Known rows, with every step that occurs
boro > basum: 4.1, 15.0, 40.7, 12.7, 15.3, -10.2, 10.7, -5.6, 5.5, -2.0, 1.4, 32.8, -27.4, -19.9, 37.7
boro > basum > zivi > vevap: 5.9, -15.2, 37.2, -4.5, -9.2, -52.8, 28.1, -10.9, 9.9, 1.0, -11.5, 28.6, -47.9, -23.3, 6.4
kegu > vevap > kodori > basum > zivi: -27.1, -28.2, 29.9, -42.5, -17.0, 21.9, -5.5, 5.7, -9.1, -31.6, 8.7, -13.7, -2.6, -5.0, -9.6
basum > kegu > vevap: 3.5, -0.4, 4.0, -19.6, -7.0, -13.8, 13.6, 32.5, 10.5, -0.6, 25.0, -14.7, -8.1, -16.8, 48.6
zivi > vevap > kegu: 39.5, -11.3, 54.4, 0.6, -5.1, -18.1, -40.8, -17.5, -13.0, -16.4, -39.6, -6.6, -29.5, -14.1, -17.2
basum > kegu > vevap > zivi: 12.8, 1.9, 10.4, 9.9, -9.7, 1.3, 22.9, 33.2, -0.4, 0.4, 11.7, -17.2, 14.2, -27.1, 22.5
kodori > basum > zivi > vevap: 5.2, -34.3, 41.4, -18.0, -19.3, -9.0, 13.7, 21.5, 7.3, -39.2, -4.0, -1.5, -24.4, -4.2, -17.0
kodori > vevap > zivi: 3.7, -16.1, 46.5, 42.8, 4.3, 22.4, -29.3, -4.2, 9.1, -45.1, 1.7, 5.5, -19.1, -24.5, -0.6
kegu > basum > zivi: -10.3, 10.5, 10.4, -3.9, 0.6, -15.7, 26.2, 7.9, 29.3, 1.4, -2.1, 9.4, -49.0, -18.7, 29.2
zivi > vevap > kegu > basum: 35.9, 9.6, 44.6, -5.0, -3.0, -1.8, -35.0, 1.5, 0.3, 6.4, -37.8, 13.5, -36.5, -19.7, -4.9
kodori > basum > zivi: -15.3, -9.1, 30.8, -7.4, -6.2, 9.0, 21.4, 22.4, 9.8, -42.3, 9.1, -14.9, -18.4, -9.1, 8.4
kegu > basum > zivi > vevap > kodori: -2.0, -17.3, 31.1, -25.8, -9.7, -15.2, -7.3, -21.1, 7.8, -7.2, -26.2, 48.6, -62.4, -4.6, -17.7
zivi > basum > kegu > vevap > kodori: -4.1, -0.2, 13.2, -32.0, 8.2, -12.6, 1.0, -5.0, -23.0, 15.6, 0.0, 3.2, -40.1, 12.2, 18.7
kodori > basum: 7.0, -4.7, 44.5, -1.3, 5.7, 35.9, -0.1, 23.6, 2.1, -43.3, 4.9, 0.5, -4.4, -2.8, 17.7
vevap > kodori > basum > kegu: -30.5, -4.4, 34.8, -12.8, 6.4, 38.0, -1.8, 29.9, -21.2, -51.2, 23.1, 30.2, -15.8, 0.3, 2.8
basum > zivi > vevap > kegu: 21.7, -17.3, 44.7, -3.4, -17.0, -45.3, -17.3, -18.6, -6.4, -11.8, -33.5, -21.0, -40.6, -21.6, -26.4

Rows
13.4, -9.0, 20.4, -16.5, -10.2, -31.1, 18.4, 5.9, 31.2, 3.8, -20.1, 22.5, -50.9, -12.3, 10.7	kegu > basum > zivi > vevap
-31.0, -20.2, 41.7, -14.4, -3.6, 21.2, -1.8, -3.0, -11.6, -52.5, 2.6, 7.1, -27.4, 0.0, -15.1	vevap > kodori > basum > zivi
-2.6, -22.4, 44.2, -22.5, -7.1, 22.9, -8.0, 23.2, -23.5, -44.1, 7.8, 42.7, -19.5, 3.8, -20.1	zivi > vevap > kodori > basum > kegu
-29.2, 10.4, 28.8, 1.3, -3.5, -6.0, -39.7, 5.6, 15.3, -14.8, -2.2, -13.8, -51.0, -42.0, 0.2	kodori > vevap > kegu > basum > zivi
7.9, 10.2, 14.7, 4.5, 19.4, -23.0, 31.1, 11.3, -7.2, 6.2, 2.7, 0.8, -52.9, 6.0, 39.6	zivi > basum > kegu
9.8, -21.6, 53.8, -12.9, -24.3, -5.8, -16.7, 15.0, -18.9, -30.6, -26.0, -28.1, -20.0, -19.0, -37.8	kodori > basum > zivi > vevap > kegu
-2.7, -4.2, 20.4, 41.4, 15.8, 0.7, -0.8, 18.1, -9.2, -15.7, 6.2, 0.8, -42.7, -16.5, 10.7	kodori > vevap > zivi > basum > kegu
10.5, 3.5, 1.3, -22.4, 5.7, -27.1, 24.3, 21.5, -3.0, 25.2, 8.3, -23.0, -29.4, 2.5, 45.3	zivi > basum > kegu > vevap
2.1, 0.9, 16.5, 3.4, -15.2, 37.5, 28.3, 66.1, -11.4, -20.6, 25.9, -22.3, 36.9, -25.9, 3.6	kodori > basum > kegu > vevap > zivi
28.5, 2.8, 36.2, 36.9, 19.5, 2.1, 9.4, -15.9, -12.9, -1.2, -31.5, -7.6, -33.5, 1.2, 1.5	vevap > zivi > basum
12.6, 13.2, 15.5, 38.3, 17.7, -4.7, 37.5, 15.6, -14.5, 4.4, -7.8, -1.5, -35.7, -8.7, 12.1	vevap > zivi > basum > kegu
-7.1, 18.0, 7.9, -18.3, -1.6, -21.6, 31.7, 29.8, 5.7, 21.9, 30.2, 9.8, -6.0, -34.1, 51.8	boro > basum > kegu > vevap
